Each row was made from one walk, in order. Every step used is in the known rows, and no mark comes twice. Write each row's walk.
In the rows, 128 means zero.
Known rows:
reve -> vefo -> fova -> minak -> guzimud: [174  40 153 159 119 146 197 114 146 126 114 181 126 107 173 141 132 129
 127 117 110 153 124 177 133]
vefo -> fova -> liviz: [144 133  93 113 128 131 105 135 142 119 115 146 140 129 105 144 176 187
  94 109 157 222 160 138 139]
vadig -> minak -> guzimud: [163  70 152 129 126 147 160 112 100 134 144 164 116 133 141 151 122 122
 129 105  85 154 135 161 140]
dased -> fova -> minak: [134 103 158 156 140 133 143  85 129 129 138 128 123 111 158 121 119 135
 165 103 105  90 125 143 120]
pevozev -> minak: [159 137 130 152  91 132 118 140 127 107 128 106 142 128 145 111 117 143
 117 127 117 159 154 133 137]
dased -> fova: [121 151 147 135 120 138 139 119 101 120 135 122 108 114 142 128 121 119
 142 119 104 101 143 138 122]
vefo -> reve -> dased: [123 128 146 108 107 125 133  83 183 105 144  90 136 156  75  91 142 133
 122 140 160 163 110 141 163]
reve -> vefo: [109 109 153 150 114 116 155 144 125 122 102 115 111  92 168 144 127 108
 123 101 125 147 129 145 136]
minak -> vefo -> reve -> dased -> fova: [105 150 168 117  89 121 161  90 128  92 132  96 105 131  97 119 139 127
 138 128 129 140 126 150 154]
vefo -> reve: [105 133 137 135 120 133 119 117 143 113 126 115 139 125 120  86 134 150
 149 147 153 166 132 148 150]
vefo -> fova -> sogogin: [150 156 100 113 124 128 116 134 124 124 127 136 140 114 130 173 182 164
  87 144 142 182 168 140 120]
vadig -> minak: [144 106 139 117 129 126 107 108  99 128 123 133 126 136 126 156 119 153
 125  93  91 151 138 142 128]
vadig -> minak -> vefo -> reve: [101 117 160 120  95 104 136 114 102  97 100 116 122 122 115 138 145 172
 146 122 124 203 133 158 156]
vadig -> minak -> vefo -> reve -> dased -> fova: [116 139 175 111  89 121 149  81 115  92 131  98 104 135  95 135 136 139
 135 112 109 153 130 158 153]
dased -> reve -> vefo -> fova -> sogogin: [128 158 138 109 101 131 119 154 112 122 110 136 126 103 154 176 192 162
  99 128 146 193 175 149 125]
reve -> dased -> fova: [130 150 155 117 109 135 146  91 135 111 150 106 109 139 103 126 125 109
 124 119 114 103 126 138 134]
vefo -> reve -> dased -> fova -> sogogin: [109 177 145 114 121 131 131  91 130 118 174  80 124 115 116 139 173 125
 120 129 144 157 157 144 148]
vefo -> minak -> vadig: [138 101 128  95 150 144 117 112 138 146 129 105  97 108  97 115 130 165
 138 114  98  94 109 138 163]
reve -> vefo -> fova -> liviz: [133 122 109 129 120 123 125 147 141 117 100 139 129 107 129 151 175 175
  90  93 154 233 161 150 142]
vadig -> minak -> vefo -> fova: [163 112 128 102  86 107 139 133  93  94  63 165 123 130 111 193 148 192
  93 125 101 195 142 157 121]
sogogin -> minak -> guzimud: [170  86 128 132 103 124 147 128 119 147 148 152 105 128 147 144 136 119
 113 121 120 143 137 152 133]
pevozev -> minak -> vefo: [135 134 148 138  67  95 157 149  96  91  97 109 121 119 134 158 136 147
 116 124 113 182 142 132 145]
minak -> vefo -> fova -> sogogin: [138 154 114 106 104 107 140 139 103 111 106 135 132 108 128 201 194 171
  87 141 141 201 161 142 126]
fova -> sogogin -> minak: [149 150 104 117 110  92  82 129 114 153 151 100 112 113 142 171 176 150
  94 116 145 165 167 130 122]
sogogin -> fova: [145 111 122 118 100 123 131 117 106 125  70 120 109 110  92 119 105 149
 115 143 132 130 130 133 137]
fova -> minak -> vefo -> reve -> dased: [116 104 165 116  97 103 159  74 174  96 126  93 128 148  83 115 153 145
 133 129 156 175 100 145 169]
minak -> vadig: [129  95 120  95 129 154 144 112 138 139 104 132 118  89 122 103 135 147
 126 116 115  98 128 134 148]

Write each row's walk:
[114 153 160 121 103 138 141  83 145 101 148  94 116 138 100  99 129 122
 135 131 130 126 130 150 148] => vefo -> reve -> dased -> fova
[141 123 109 103 110 107 119 134 107 106  94 151 130 128 102 183 184 205
  92  92 134 252 161 146 143] => vadig -> minak -> vefo -> fova -> liviz
[165  54 173 142 107 156 180 119 134 127 112 191 121 119 172 135 142 142
 144 117 115 147 131 173 134] => dased -> reve -> vefo -> fova -> minak -> guzimud
[130  81 155 130  95  89 172 102 101 112  62 124 105 103 115 159 130 164
 139 120 121 149 113 137 143] => sogogin -> fova -> minak -> vefo
[152  70 138 142 125 122 137  84 134 133  85 124 123 108 120 115 107 159
 142 123 126 116 118 139 135] => sogogin -> fova -> minak
[126 121 157 146 139 106 117 141 124 133 142  86  90 126 130 153 120 137
 136 107 103 141 104 147 155] => reve -> vefo -> minak
[168 114 137 121 100 123 149 105 121 142 178 124  96 126 139 164 165 110
  99 116 125 149 154 154 140] => reve -> dased -> fova -> sogogin -> minak -> guzimud
[110 126 157 104  88 105 155  92 164  93 123  92 123 151  73 118 155 137
 121 139 158 182 108 142 169] => minak -> vefo -> reve -> dased
[104 144 138 118  82  80 119 128 111 112 115  93 112 109 127 146 180 168
 125 135 160 213 151 148 152] => fova -> sogogin -> minak -> vefo -> reve
[164 141 103 121  90  89  93 143 118 139 113 113 112  97 157 187 182 166
  71 115 145 191 174 152 118] => reve -> vefo -> fova -> sogogin -> minak
[144  63 150  99 110 159 146 106 149 132  65 160 119  81 152 109 153 187
 139 103 115 111 135 158 142] => dased -> reve -> vefo -> fova -> minak -> vadig
[130 103 168 145 128 133 145  57 164 114 149 107 128 129 125  99 127 136
 160 111 125 115 116 153 144] => vefo -> reve -> dased -> fova -> minak
[163  56 120 105 132 155 147  88 161 132  80 156 131  86 132 106 141 188
 123 114 112 105 125 153 138] => vefo -> fova -> minak -> vadig
[123 154 172 129  71 122 154  96 128  81 133  82 112 134 103 112 132 134
 131 129 123 159 139 152 158] => pevozev -> minak -> vefo -> reve -> dased -> fova
[149 163 119 111  98  95  92 106 120 141 164  84 101 120 128 169 174 140
  92 110 138 149 164 136 128] => reve -> dased -> fova -> sogogin -> minak
[168  39 151 149 123 143 187  91 127 136 112 160 115 110 140 119 111 129
 142 127 113 124 118 158 143] => sogogin -> fova -> minak -> guzimud
[150  84 162 137 110 131 135 117 145 120  84 165 131 116 166 136 145 174
 140 111 128 147 133 159 122] => dased -> reve -> vefo -> fova -> minak
[115 138 183 126 124 116  98 151 114 137 139 101  86 142 131 148 134 149
 157 107 110 138 115 143 155] => dased -> reve -> vefo -> minak
[119 115 164  98  89 104 144  82 148  94 123  95 124 156  72 134 150 152
 120 122 139 191 113 151 170] => vadig -> minak -> vefo -> reve -> dased
[ 96 133 186 124  93 131 133 156 109 129  99 131 105 112 167 135 145 124
 149 101 133 145 143 141 134] => dased -> reve -> vefo
[174 149  90 109  96  95  78 135 119 141 125 119 120 115 135 178 180 175
  74 128 146 182 174 141 114] => vefo -> fova -> sogogin -> minak
[101 158 147 123  79  86 124 123  97 109 119  92 104 101 132 149 176 166
 135 132 148 198 157 155 149] => dased -> fova -> sogogin -> minak -> vefo -> reve
[132 126 132 113  76  67 133 143  93 121  97 116  96 119 129 183 156 154
 110 116 128 166 133 132 131] => sogogin -> minak -> vefo
[128 145 127 110  83  63 128 143  88 127 116 103  97 108 135 206 185 155
  99 115 137 186 151 130 133] => fova -> sogogin -> minak -> vefo
[126  93 161 111  84 101 160  68 161  94  94  88 120 140  65 112 141 159
 126 138 156 173 102 148 174] => sogogin -> fova -> minak -> vefo -> reve -> dased
[107  94 160 134  92  99 154  97 121 101  73 108 122 103 112 111 137 175
 159 140 146 182 120 155 162] => sogogin -> fova -> minak -> vefo -> reve
[159  71 140 156 121 123 150 110 152 116  84 151 135 103 167 139 134 163
 123 109 122 150 126 163 122] => reve -> vefo -> fova -> minak
[170 124 109 104  66  86 128 148 109 105  66 154 111 127 115 185 160 188
  82 138 131 185 143 148 118] => sogogin -> minak -> vefo -> fova
[122 105 175 129 102  95 183  89 119 103 114 114 106 120 125 165 145 135
 145 105 109 131 111 140 141] => reve -> dased -> fova -> minak -> vefo
[149  49 129 105 126 148 151  76 140 141  70 126 112  75 117  92 117 174
 137 111 113  88 119 143 153] => sogogin -> fova -> minak -> vadig
[171  82 125 140 132 130 131  98 155 120 103 161 146 127 141 131 135 174
 128 126 124 137 126 150 117] => vefo -> fova -> minak
[167 110  92  80 104 129 105 118 130 148 104 125 110  80 128 145 176 187
  82 117 130 141 164 145 137] => vefo -> fova -> sogogin -> minak -> vadig
[134  74 145 116 140 158 156  78 139 139 111 131 112  74 149  98 130 151
 155  97  96  69 128 147 141] => dased -> fova -> minak -> vadig
[119 173 141 112 126 129 136  99 123 125 176  89 118 118 119 162 170 114
 110 120 131 139 156 133 135] => reve -> dased -> fova -> sogogin
